Each row was made from one small tree. The marks that hang from a mark follow it in brackets, in alphabetical order. Every link used is in the known rows. Write each row's tree.
In the rows, 128 means zero.
Known rows:
S{G{Y{X{L T V}}}}: [ 82 128 125 144 175 146 212 129  75 159 111 132 179 106 154 121  94 146
 118 134 140 113 145  93]
T{H{R} X}: [104 129 139 120 113 104  62 148  79 135 109 135 146 110 109 107 124 109
 103 100  98 140 110 142]
H{R T{X}}: [ 80 138 134 185  93 121  57 174  98 120 114  89 146 110 113  93 106  63
  99 110 101 125 105 110]
K{X{L T{H} V Y}}: [120  97 127 128 189 105 134 200 107 130  87 127  95 100 119 120 175 175
 245 131 109  94 106 122]
S{G{Y{X}}}: [102 148 120 131 137 157 166 105 109 176 117 151 191 118 145 140  95 120
  74 121 142 123 149 109]
G{S Y{X{V}}}: [111 145 144 154 169 168 203 147 114 198 119 148 158 133 143 141 131 127
 152 148 178 140 131 106]
R{H{T{X{K V}}}}: [ 94 128 146 178 126 117 115 151  88 110 127 145 147 116 112  89 155 109
 124 136 124 141  77 119]
Y{X{L T V}}: [106 109 130 122 166 129 167 141  78 138 109 117 127 125 155 116 103 159
 156 141 108 125 133 131]
G{Y{X{L T{H}}}}: [127 145 128  95 165  97 165 155  86 158  91 151 153  98 112 125  84 156
 164 112  91 116 126 127]
R{H{T{X{K L Y}}}}: [ 54 136 132 149 142 125  84 196  78  96 132 125 139  67 117  75 157 123
 150 145  97 125  72  94]
K{X{T V}}: [165 114 124 148 155 104 144 154 141 131 102 130 110 145 111 145 141 138
 181 121 121  99 133 138]
R{H{T{X{K V Y}}}}: [ 72 127 138 167 138 147  98 179  92 113 114 138 135  93 122  92 172 122
 177 143 122 137  77 121]
Y{X{K L}}: [100 124 134 134 159 115 171 132  95 119 141 132 134 137 144 102 123 145
 105 134 129 136 111 115]
X{K L T V Y}: [ 92 112 136 152 181 126 187 182 112  92 120 111 102 114 134 106 157 169
 223 135 147 117 112 119]
R{H{T{X}}}: [ 97 143 127 132 100 121  52 155  90 130 119 138 153  91 106 103 123 100
 105 135  79 129  98 120]
R{H{T}}: [113 125 131 163 108 121  88 162 117 131 112 120 131  97 101 109 142 106
 148 136  98 117  84 128]
Y{X{K L T V}}: [110 113 138 144 172 111 197 144  89 115 120 128 124 145 139 108 118 162
 155 131 130 128 118 134]
G{S Y{X{K}}}: [126 168 146 148 155 136 201 155 139 170 132 161 160 145 109 139 127 121
 135 125 177 132 125 114]
K{X}: [154 126 121 141 141 109 116 143 147 136 124 132 121 136 116 138 147 121
 131 125 119 107 125 121]
K{X{L}}: [125 116 121 148 168 104 133 156 121 123 138 114 117 116 130 114 152 130
 126 140 118 103 112  88]
T{H{R} X{K V}}: [ 99 113 156 165 141 102 125 145  79 115 115 142 139 135 112  92 157 119
 127 102 143 152  88 140]
S{G}: [ 95 120 125 134 116 140 130 111 121 133 136 133 157 130 134 131 131 125
  75 126 147 118 139 114]
H{T{X{K L V Y}}}: [ 37 121 143 186 158 141 139 186  85  88 136 107 128 103 149  69 154 122
 158 150 147 132  87  72]
R{H{T{X{Y}}}}: [ 78 143 122 122 111 149  35 181  93 134 107 131 143  65 117 106 138 112
 159 139  74 123  96 124]

Write each row's tree:
[ 70 129 141 179 133 147 122 172 113  99 120 125 129 123 135  93 150 112
 166 134 147 134  98 106]
H{T{X{K V Y}}}
[115 104 118 145 188 127 146 194 117 123 105 105  98 101 137 123 163 160
 227 142 116  92 123 109]
K{X{L T V Y}}
[129 117 119 104 168  92 102 203 120 127  91 131  99  93 100 127 156 167
 225 119  84  83 114 127]
K{X{L T{H} Y}}
[124 122 136 145 158 132 168 169 138 102 106 130 102 132 120 132 152 161
 230 120 148 119 122 151]
X{K T V Y}
[117 110 126 143 164  90  83 227 109 127  79  96  96  81  94 115 160 139
 228 100  80  83  98 135]
K{X{L T{H{R}} Y}}
[122 165 137 128 147 154 170 152 128 194 123 151 162 125 124 147 114 118
 134 134 154 129 138 111]
G{S Y{X}}
[ 59 140 128 176 103 151  42 197 105 123 100  82 133  86 124  96 121  76
 149 114  96 120 105 114]
H{R T{X{Y}}}
[ 45 100 141 143 168 143  99 181  46 130 108 106 128  71 154  79 163 140
 173 131 118 143  91 106]
T{H{R} X{L V Y}}
[ 64 111 146 121 179 123 146 161  65 105 131 153 130 101 145  85 174 168
 166 141 147 145  91 103]
T{H X{K L V Y}}
[ 95 151 125 139 162 113 208 137 100 133 124 144 182 121 120 123  90 140
  95 112 139 107 140 101]
S{G{Y{X{K L T}}}}
[114 105 151 171 155 111 140 195 118 112  77 114  99 119  97 115 167 148
 250  92 135 120  93 171]
X{K T{H{R}} V Y}
[127 140 142 169 178 139 228 118 116 149 118 154 156 140 144 123 123 133
 147 126 168 147 118 122]
G{Y{X{K V}}}
[ 74 131 137  95 158 111 111 166  76 102 132 156 135  97 126  91 154 161
 147 126 119 137  99 108]
T{H X{K L Y}}
[ 89 108 127 132 174 146 158 178 100 116 110 100 104  93 148 113 144 166
 224 144 125 113 126 115]
X{L T V Y}
[ 69 118 143 211 114 137  91 169  89 122 112  85 140 115 132  85 124  72
 119 123 125 134  97 107]
H{R T{X{V}}}
[118 101 150 145 172  78 192 161  95  95 116 142 112 135 105 100 153 172
 187 120 143 122  95 128]
X{K L T{H} V}
[137 157 151 156 168 133 227 167 131 165 113 159 149 155 104 146 123 136
 182 121 177 125 133 132]
G{S Y{X{K T V}}}
[ 49 138 133 161 136 127 106 191  98  86 138 110 133  95 128  76 135 114
 135 137 123 122  94  77]
H{T{X{K L Y}}}
[110 102 141 151 147 129 111 193 107 135  67 104 102 100 112 122 154 147
 251 100 113 117 107 168]
X{T{H{R}} V Y}
[102 147 137 151 108 103  81 156  99 107 129 149 151 109  92  97 136 102
 105 126 101 131  82 125]
R{H{T{X{K}}}}
[ 55 116 127 119 171 164 126 156  64 121 137 118 134  87 178  94 147 151
 151 159 130 144 123  85]
T{X{L V Y}}
[ 80 123 148 147 146  82 110 162  64 100 133 127 141 108 107  75 143 119
 100 104 120 140  83 111]
T{H{R} X{K L}}
[ 38 108 143 219 136 132 107 182  62 112 126  68 139  95 145  61 130  80
 110 139 122 132  86  73]
H{R T{X{L V}}}
[142 174 132 110 141 135 164 168 133 187 104 152 155 130  99 161  89 128
 162 121 130 113 155 133]
G{S Y{X{T}}}
[ 39 113 129 154 153 158  88 190  53 125 121 110 137  55 150  75 162 129
 171 167  99 132  78  86]
R{H{T{X{L V Y}}}}
[ 81 135 146 161 192 162 222 160  88 186 134 132 157 114 158 116 136 136
 145 162 176 138 120  73]
G{S Y{X{L V}}}
[145 125 116 129 159  85 128 172 127 117 120 116 113 118 106 128 129 139
 154 125  95  86 129 110]
K{X{L T}}
